Known rows, with every way that one mark hangs from another
gatu(mipo(vuvo)): [ 0.06 -0.03  0.04 -0.04 -0.44 -0.20  0.14 -0.27  0.43 -0.12  0.37 -0.05
  0.01 -0.29  0.26 -0.13 -0.21  0.19 -0.47  0.22]
mipo(vidi(tabolel) vuvo): [ 0.00  0.04  0.33  0.18 -0.34  0.02  0.06  0.00  0.42 -0.22  0.50 -0.12
 -0.18 -0.46  0.31 -0.07 -0.14  0.23 -0.18  0.04]
bilav(gatu(mipo) vidi(tabolel)): [ 0.04 -0.09 -0.03  0.13 -0.54 -0.17 -0.17 -0.02  0.10 -0.27  0.51  0.09
 -0.20 -0.26  0.09 -0.38 -0.42  0.19  0.09  0.23]
vidi(tabolel(vuvo)): [ 0.03  0.10  0.07 -0.25 -0.41  0.07 -0.08 -0.02  0.41 -0.22  0.61 -0.11
 -0.29 -0.30  0.22 -0.13 -0.10  0.20 -0.06  0.11]
bilav(gatu(mipo tabolel) vidi vuvo): [-0.33 -0.12 -0.13 -0.14 -0.61 -0.29 -0.07 -0.21 -0.46 -0.27  0.39  0.18
 -0.25 -0.12  0.17 -0.48 -0.50  0.20 -0.37  0.15]
gatu(mipo(vidi(tabolel) vuvo)): [ 0.13 -0.13  0.29  0.17 -0.49 -0.17  0.11 -0.19  0.32 -0.29  0.51 -0.02
 -0.03 -0.41  0.27 -0.18 -0.21  0.20 -0.26  0.10]
gatu(mipo tabolel): [-0.06 -0.11 -0.07  0.06 -0.49 -0.26  0.12 -0.19 -0.26 -0.19  0.31 -0.10
 -0.10 -0.27  0.25 -0.24 -0.21  0.21 -0.46  0.08]
vidi(tabolel(gatu vuvo)): [ 0.11  0.12 -0.08 -0.25 -0.28  0.26 -0.12  0.04  0.41 -0.27  0.48  0.06
 -0.36 -0.13  0.10 -0.12  0.01  0.22 -0.05  0.15]
vidi(tabolel(gatu(mipo) vuvo)): [ 0.24 -0.05 -0.14 -0.21 -0.43  0.07 -0.10 -0.13  0.31 -0.36  0.48  0.17
 -0.21 -0.08  0.11 -0.24 -0.05  0.16 -0.17  0.24]
vuvo(tabolel(gatu vidi)): [ 0.03  0.10  0.06 -0.12 -0.29  0.03 -0.02  0.26  0.36 -0.05  0.39 -0.07
 -0.29  0.04  0.11  0.00  0.05  0.30 -0.50  0.15]
mipo(vidi): [-0.16 -0.05  0.23  0.10 -0.24 -0.02  0.11 -0.01  0.01 -0.25  0.34 -0.14
 -0.21 -0.44  0.28 -0.05 -0.14  0.32 -0.28 -0.11]
bilav(gatu(mipo) vidi vuvo(tabolel)): [-0.20 -0.14 -0.10 -0.47 -0.60 -0.32 -0.08 -0.16  0.11 -0.21  0.52  0.17
 -0.20 -0.04  0.24 -0.37 -0.50  0.21 -0.49  0.20]
vidi(tabolel): [ 0.00  0.10  0.07  0.19 -0.37  0.11 -0.04 -0.07  0.28 -0.11  0.52 -0.13
 -0.26 -0.36  0.20 -0.13 -0.14  0.24 -0.09  0.08]
vuvo(tabolel(gatu(mipo) vidi)): [ 0.18 -0.06  0.00 -0.14 -0.43 -0.17 -0.02  0.06  0.28 -0.12  0.42  0.02
 -0.14  0.08  0.11 -0.09 -0.03  0.22 -0.56  0.22]
bilav(gatu): [-0.31  0.06 -0.06  0.02 -0.08 -0.06 -0.06 -0.09  0.14 -0.10  0.30  0.00
 -0.28 -0.29  0.20 -0.16 -0.23  0.34 -0.17  0.05]
gatu(mipo): [ 0.03 -0.10 -0.05  0.05 -0.43 -0.17  0.08 -0.25  0.12 -0.14  0.35 -0.05
 -0.06 -0.30  0.22 -0.18 -0.21  0.25 -0.36  0.12]
bilav(gatu(tabolel(vidi vuvo))): [-0.30  0.09  0.15 -0.25 -0.31 -0.25 -0.10  0.18 -0.13 -0.16  0.44 -0.07
 -0.35 -0.10  0.12 -0.19 -0.17  0.24 -0.24  0.14]
gatu(mipo tabolel(vidi)): [-0.01 -0.08  0.14  0.20 -0.56 -0.31  0.08 -0.04 -0.29 -0.06  0.39 -0.14
 -0.11 -0.18  0.13 -0.23 -0.16  0.18 -0.42  0.15]

Rows
[ 0.05  0.12  0.08 -0.24 -0.28  0.14 -0.07  0.24  0.27 -0.14  0.40 -0.02
 -0.30 -0.06  0.02 -0.09  0.06  0.25 -0.24  0.20]
tabolel(gatu vidi vuvo)
[-0.01 -0.01  0.30 -0.15 -0.36  0.02 -0.01  0.07  0.22 -0.39  0.58 -0.11
 -0.30 -0.44  0.27 -0.15 -0.11  0.22 -0.07 -0.05]
mipo(vidi(tabolel(vuvo)))
[-0.10 -0.21  0.15  0.22 -0.26 -0.22 -0.08 -0.21 -0.06 -0.37  0.48  0.14
 -0.19 -0.36  0.22 -0.30 -0.31  0.27 -0.02  0.00]
bilav(gatu(mipo(vidi(tabolel))))
[ 0.16 -0.08  0.00  0.21 -0.35 -0.04 -0.05 -0.01  0.07 -0.12  0.31  0.06
 -0.13 -0.05  0.00 -0.18 -0.03  0.25 -0.30  0.22]
tabolel(gatu(mipo) vidi)
[ 0.09 -0.20  0.00 -0.19 -0.30 -0.18  0.12 -0.03  0.13 -0.39  0.31  0.08
 -0.13 -0.12  0.28 -0.11 -0.07  0.26 -0.60  0.00]
vuvo(tabolel(gatu(mipo(vidi))))
[ 0.18 -0.05  0.03 -0.21 -0.43 -0.06 -0.04  0.05  0.18 -0.21  0.42  0.09
 -0.16  0.01  0.01 -0.17 -0.02  0.20 -0.31  0.26]
tabolel(gatu(mipo) vidi vuvo)
[-0.06 -0.21  0.16 -0.31 -0.49 -0.33  0.14 -0.06 -0.32 -0.47  0.40 -0.05
 -0.13 -0.30  0.32 -0.23 -0.20  0.17 -0.43 -0.03]
gatu(mipo(vidi) tabolel(vuvo))
[-0.13  0.07  0.03  0.14 -0.36  0.02 -0.21  0.14  0.18 -0.19  0.50 -0.02
 -0.35 -0.31  0.10 -0.28 -0.39  0.24  0.15  0.15]
bilav(gatu vidi(tabolel))
[ 0.06 -0.03  0.03  0.05 -0.55 -0.19 -0.09 -0.05  0.42 -0.23  0.52  0.10
 -0.14 -0.24  0.12 -0.33 -0.45  0.16 -0.03  0.33]
bilav(gatu(mipo(vuvo)) vidi(tabolel))
[ 0.06  0.01  0.13 -0.15 -0.23  0.20 -0.07  0.13  0.21 -0.46  0.46  0.06
 -0.35 -0.26  0.17 -0.13  0.03  0.23 -0.08  0.00]
mipo(vidi(tabolel(gatu vuvo)))
[-0.12  0.12  0.23 -0.21 -0.45 -0.14  0.01  0.22 -0.07 -0.11  0.47 -0.23
 -0.27 -0.17  0.17 -0.13 -0.07  0.21 -0.32  0.13]
gatu(tabolel(vidi vuvo))
[-0.15 -0.14 -0.10 -0.02 -0.50 -0.36 -0.03  0.03 -0.34 -0.29  0.32  0.03
 -0.19 -0.17  0.15 -0.39 -0.43  0.20 -0.23  0.13]
bilav(gatu(mipo tabolel) vidi)
[ 0.13 -0.18  0.02 -0.30 -0.32 -0.06  0.06 -0.05  0.03 -0.49  0.31  0.18
 -0.14 -0.20  0.21 -0.20 -0.06  0.22 -0.32  0.03]
tabolel(gatu(mipo(vidi)) vuvo)
[ 0.26  0.01 -0.09  0.10 -0.42  0.06  0.01 -0.20  0.50 -0.20  0.37  0.14
 -0.10 -0.15  0.11 -0.18 -0.06  0.15 -0.27  0.27]
vidi(tabolel(gatu(mipo(vuvo))))
[ 0.12 -0.02  0.25 -0.20 -0.59 -0.38  0.10 -0.04  0.62  0.00  0.54 -0.15
  0.01 -0.07  0.24 -0.04 -0.17  0.20 -0.67  0.31]
gatu(mipo(vuvo(tabolel(vidi))))
[-0.03 -0.06 -0.01 -0.04 -0.52 -0.30  0.18 -0.22  0.08 -0.14  0.30 -0.09
 -0.03 -0.24  0.29 -0.20 -0.17  0.17 -0.59  0.18]
gatu(mipo(vuvo) tabolel)
